Known rows, with every way that one mark hangs from another:
{q_926 {q_429 {q_13 q_219} q_805}}: [-0.598 -1.478 -2.223 -1.021 -2.699  0.679  1.013  0.494  0.472  2.325
  0.595 -3.391 -4.941 -0.709  3.437 -1.410 -1.193  0.833 -1.431 -2.756
  0.975]
{q_842 {q_479 q_219}}: [ 4.258  0.646 -4.572  0.520 -0.119 -3.307 -3.667  2.556  1.792 -0.818
  2.863 -1.241 -3.272 -0.117 -1.040  3.902 -2.826 -5.735 -3.869 -0.141
  2.896]
{q_805 {q_429 {q_13 {q_479 {q_219 q_842}}} q_926}}: [ 1.424 -0.473 -0.964 -1.993  1.465 -0.947 -0.421  0.696 -0.351  2.211
  0.231  0.411 -5.398  0.532  1.529  0.245  0.783  0.342 -3.917 -0.453
  0.764]
{q_926 {q_429 q_13 q_805}}: [-0.781 -1.126 -1.884 -1.000 -3.786  2.140 -0.360 -0.117 -0.835  4.114
  0.736 -2.099 -5.196 -0.622  3.980  0.697 -1.629 -2.126 -2.552 -2.788
  1.979]
{q_13 q_219 {q_429 q_805 q_926} q_479}: [ 0.584  1.548  1.994 -2.088 -0.864  2.471  0.656  1.001  0.264  0.797
  0.131 -2.195 -1.905 -3.610 -0.486 -4.321  2.287  0.472 -3.202 -0.710
 -1.814]
{q_842 q_219 {q_479 q_13}}: [ 3.445  0.802 -5.610  1.608 -1.264 -4.757 -3.724  2.300  2.238 -2.171
  2.993 -0.346 -2.398 -1.456  0.452  1.885 -0.720 -6.972 -3.177  1.244
  2.332]
{q_13 {q_219 q_842} {q_429 q_926} q_479}: [ 3.040  0.278  1.409 -1.321  0.306  0.234 -1.942  1.521  0.086 -1.491
 -0.587  0.556 -1.918  0.814 -2.031 -2.867  0.965  1.880 -4.261 -0.937
 -3.576]
{q_926 q_429}: [ 1.884 -0.864 -2.868 -0.108 -2.061 -0.703 -3.463  0.042  1.121  1.897
  2.478  0.106 -4.327  1.334  0.784  3.009 -3.311 -2.509 -4.574 -3.679
  0.734]
{q_429 {q_13 {q_479 q_219}} q_805 q_926}: [-1.076  0.905  0.165 -2.102 -0.072  0.478  1.884  0.855 -1.113  2.923
  2.434 -3.050 -4.426 -3.714  2.991 -1.708  1.398 -2.088 -3.902  2.024
  1.470]
{q_479 q_219}: [ 3.578  0.807 -3.223 -0.170  0.154 -3.673 -2.581  2.273  1.719  0.061
  3.941 -1.032 -3.365  0.286  0.399  4.023 -3.456 -3.307 -4.915 -0.368
  0.678]
{q_926 {q_429 q_13}}: [-0.169 -0.906 -2.473 -0.860 -2.846 -0.626 -1.483 -0.369 -0.489  3.224
  2.326 -1.147 -5.533  0.932  2.601  2.519 -3.209 -1.311 -3.787 -3.239
  1.386]
{q_429 q_13 q_805}: [-0.057  0.526 -1.095 -0.721 -2.828  1.088 -0.222  1.137 -1.976  3.701
  0.630 -3.513 -3.303 -2.076  4.009  1.548 -1.616 -3.228 -3.441 -1.903
  2.266]
{q_429 q_805 q_926}: [ 1.619 -0.112 -0.714 -0.507 -1.160  3.348 -0.439  0.247 -0.883  3.223
  1.117 -3.200 -1.205 -3.048  2.838  0.534  0.531 -4.662 -3.576 -1.481
  0.717]
{q_479 {q_13 {q_219 q_842} {q_429 q_805 q_926}}}: [ 2.914 -1.661 -0.748 -0.947  0.572  2.189  0.123  1.839  1.270 -0.608
 -0.408  0.131 -0.659 -0.005  0.157 -4.073  0.214 -0.189 -1.411  0.906
 -4.770]
{q_13 q_219 q_429}: [ 3.147  1.380 -1.290 -0.971 -1.323 -1.728 -1.917  2.149  1.535 -0.728
  1.233 -1.426 -2.105  0.274 -1.330  0.825 -2.637  0.422 -3.481 -2.734
 -1.850]
{q_805 {q_429 q_13 q_926}}: [ 0.297 -0.283 -1.432 -1.670 -0.357  1.527  0.701 -1.231 -1.103  5.225
  0.663 -2.804 -3.514 -1.697  3.360  2.296 -0.395 -1.550 -2.981 -3.917
  1.682]
{q_479 {q_13 q_429} q_219}: [ 2.955  0.985 -2.828 -1.250  0.479 -4.089 -2.194  2.281  3.067 -0.624
  4.652  1.864 -3.555  0.677 -1.657  2.145 -4.492 -2.097 -4.082  1.809
 -2.648]
{q_479 {q_13 {q_219 q_842} q_429}}: [ 3.965 -0.634 -2.087 -0.229  0.341 -3.011 -2.884  2.885  2.331 -2.361
  0.869  2.033 -1.910  2.738 -1.964 -0.680 -3.402  1.107 -3.067 -0.117
 -4.644]
{q_219 q_479}: [ 2.755  0.752 -2.526 -0.180 -1.658 -3.083 -3.803  1.868 -0.299  0.139
  3.233  0.623 -2.039  0.485  0.258  2.922 -2.027 -4.628 -5.525 -0.995
  1.902]
{q_479 {q_13 {q_219 q_842} {q_429 q_805}}}: [ 3.498 -0.728 -1.426 -0.309 -0.646 -0.211 -1.836  3.038  2.015 -1.639
 -0.552  0.993 -1.553  1.001 -0.380 -2.324 -1.773  0.191 -1.957  0.431
 -3.901]
{q_805 {q_429 {q_13 q_479}}}: [-0.960  1.659 -0.378 -1.583 -1.324 -1.866 -1.519 -0.115 -0.399  3.937
  0.685 -0.702 -5.268 -1.510  1.455  2.098 -1.109  0.041 -4.979 -3.291
  2.790]

Rows:
[ 3.377  1.208 -3.700 -0.200 -1.130 -0.924 -1.999  1.154  1.683 -1.658
  2.143 -0.346 -1.507 -2.058 -0.256 -0.602  1.177 -6.260 -1.993  1.263
 -0.276]	{q_842 q_219 {q_479 {q_13 {q_429 q_926}}}}
[ 1.350 -3.062 -2.585 -0.946 -2.917  0.050 -0.719  2.383 -0.578 -0.075
 -0.701  0.013 -4.436  2.638  2.755 -2.655  0.008  0.151 -1.601 -1.221
  0.831]	{q_926 {q_429 {q_13 {q_219 q_479 q_842}} q_805}}
[-2.305  0.013  0.001 -1.411 -3.620  0.946 -0.765 -0.191 -0.940  3.821
  0.903 -1.024 -6.266 -1.671  2.625 -1.087 -0.464 -0.972 -4.087 -1.618
  2.283]	{q_926 {q_429 {q_13 q_479} q_805}}
[-2.030  0.956  1.398 -1.662 -1.460  2.488  1.142 -0.136 -2.478  4.392
  0.918 -3.055 -3.293 -4.309  3.276 -1.941  1.753 -2.274 -4.261 -0.116
  1.690]	{q_429 {q_13 q_479} q_805 q_926}
[-0.402 -0.244 -0.519 -1.200 -1.541  3.458  1.402 -0.072 -2.555  4.617
  0.785 -4.351 -2.282 -3.165  4.590 -0.048  0.418 -3.520 -2.824 -1.288
  1.432]	{q_429 q_13 q_805 q_926}
[ 1.438  2.411  0.740 -1.328 -1.047 -2.751 -2.205  1.789  1.489 -1.228
  1.484 -0.196 -2.958 -0.732 -2.608 -0.882 -1.341  1.608 -4.782 -1.590
 -1.648]	{q_13 q_219 q_429 q_479}
[ 3.706 -1.528 -3.230  0.464 -0.031 -4.063 -4.743  2.709  0.667 -1.422
  2.709  4.147 -1.977  3.029 -0.361  1.213 -2.843 -3.889 -5.082  1.651
 -0.786]	{q_219 {q_479 q_13} q_842}
[ 1.837 -2.203 -1.356 -1.006 -0.719  1.444  1.085  2.288 -2.433  0.449
 -0.615 -2.054 -1.564  0.148  3.319 -3.367  2.240 -1.029 -1.826  0.430
  0.249]	{q_429 {q_13 {q_219 q_479 q_842}} q_805 q_926}
[ 3.659  1.047 -4.049 -0.631  0.370 -3.699 -3.150  2.727  3.215 -1.688
  3.584  1.632 -3.168  0.368 -3.054  2.054 -3.805 -4.574 -3.058  2.017
 -0.547]	{q_842 {q_479 {q_13 q_429} q_219}}
[ 4.194  0.130 -0.603 -0.623 -2.012  1.613 -2.140  3.134  0.455 -1.049
 -2.239 -0.869 -1.370  1.305  0.143 -1.077 -0.812 -0.092 -2.206 -2.216
 -2.342]	{q_13 {q_219 q_842} {q_429 q_805}}
[ 1.841  0.880  0.478 -1.654 -2.027  4.692 -0.431  0.502 -0.824  2.825
  0.044 -2.241 -1.109 -2.436  1.662 -0.318  0.414 -3.826 -2.830 -2.055
 -1.003]	{q_13 {q_429 q_805 q_926}}
[ 3.910  0.571 -1.391  0.016  0.390 -4.151 -4.431  2.956  0.855 -1.439
  1.877  1.712 -4.262  2.020 -1.068  1.708 -1.923 -1.782 -6.174  1.036
 -0.060]	{q_13 {q_479 {q_219 q_842}}}
[ 1.061 -0.113 -0.886 -2.034 -0.994  1.766 -0.362  1.175  0.207  1.045
  2.668  1.514 -0.932 -1.876  0.504 -2.299  0.513 -4.777 -2.920  2.077
 -1.791]	{q_219 {q_479 {q_13 {q_429 q_805 q_926}}}}
[ 3.024  0.178 -0.599  0.421  0.297 -3.558 -3.569  2.554  0.909 -1.891
  0.187  0.432 -2.768  1.418 -1.271 -0.616 -0.985  1.270 -5.638 -0.998
 -0.910]	{q_13 {q_219 q_842} q_479}
[ 2.287  0.439 -0.505 -2.240 -1.362  2.175  0.711  1.885  0.045 -0.288
  0.809 -1.598 -0.664 -1.728  0.276 -3.351  2.054 -1.807 -1.990 -0.503
 -1.107]	{q_13 {q_219 q_479} {q_429 q_805 q_926}}
[ 3.794 -1.352 -1.601 -1.454  1.048  1.507 -0.750  2.264  1.378 -0.036
  1.121  1.558 -2.027  0.511  0.503 -1.635 -0.615 -2.903 -2.163  3.014
 -3.854]	{q_479 {q_13 {q_429 q_805 q_926}} {q_219 q_842}}
[ 0.311 -0.005 -1.865 -1.230 -2.179 -1.522  0.837  2.497 -1.032  0.691
  1.517 -2.747 -2.672 -1.438  2.958 -1.491 -0.071 -1.174 -2.499 -0.285
  2.144]	{q_429 {q_13 {q_219 q_479}} q_805}
[ 2.743  0.974  1.292 -1.049 -1.755  0.602 -2.467  3.040  0.446 -1.387
 -2.105  0.345 -2.450  0.228 -1.315 -3.003  0.343  1.068 -3.545 -0.956
 -2.019]	{q_13 {q_219 q_842} {q_429 q_805} q_479}
[ 4.050 -0.468 -2.113 -0.752 -1.058 -2.691 -4.720  2.900  0.603 -1.891
  1.605  5.097 -1.820  3.517 -1.764  0.665 -2.777 -3.033 -4.654  1.419
 -2.616]	{q_219 {q_479 {q_13 q_429}} q_842}
[ 2.681 -1.006 -2.640  0.535 -1.735  0.782 -1.223  2.934 -1.096 -0.302
 -2.504 -3.250 -2.401  0.072  1.959 -1.087 -0.221 -2.205 -1.119 -1.399
  2.141]	{q_429 {q_13 {q_219 {q_842 q_479}}} q_805}
[ 1.945  0.151 -1.668 -2.120  0.803  0.928  0.694  1.456  1.965  0.995
  3.307 -0.123 -2.231 -2.170  0.561 -1.200 -0.736 -3.360 -2.354  2.795
 -2.729]	{q_479 {q_13 {q_429 q_805 q_926}} q_219}
[ 1.792  0.497 -1.105 -0.782 -0.013 -4.036 -2.564  2.548 -0.841 -0.127
  1.564  0.593 -5.402  1.717  0.725  1.241 -1.965 -0.521 -5.574  1.347
  0.552]	{q_429 {q_13 {q_479 {q_219 q_842}}}}
[-0.088 -0.767 -1.286 -1.652 -0.920  0.891  2.482  1.382 -1.574  1.628
  1.519 -3.677 -1.850 -2.658  3.492 -3.186  2.056 -1.422 -1.934  0.258
  1.325]	{q_429 {q_13 {q_219 q_479}} q_805 q_926}
[ 3.358  0.003 -5.337  0.674  1.388 -5.104 -3.173  2.591  3.288 -1.200
  4.624  0.644 -3.201 -0.306 -1.595  2.683 -3.761 -5.489 -3.636  2.294
  1.309]	{q_842 {q_479 q_13 q_219}}
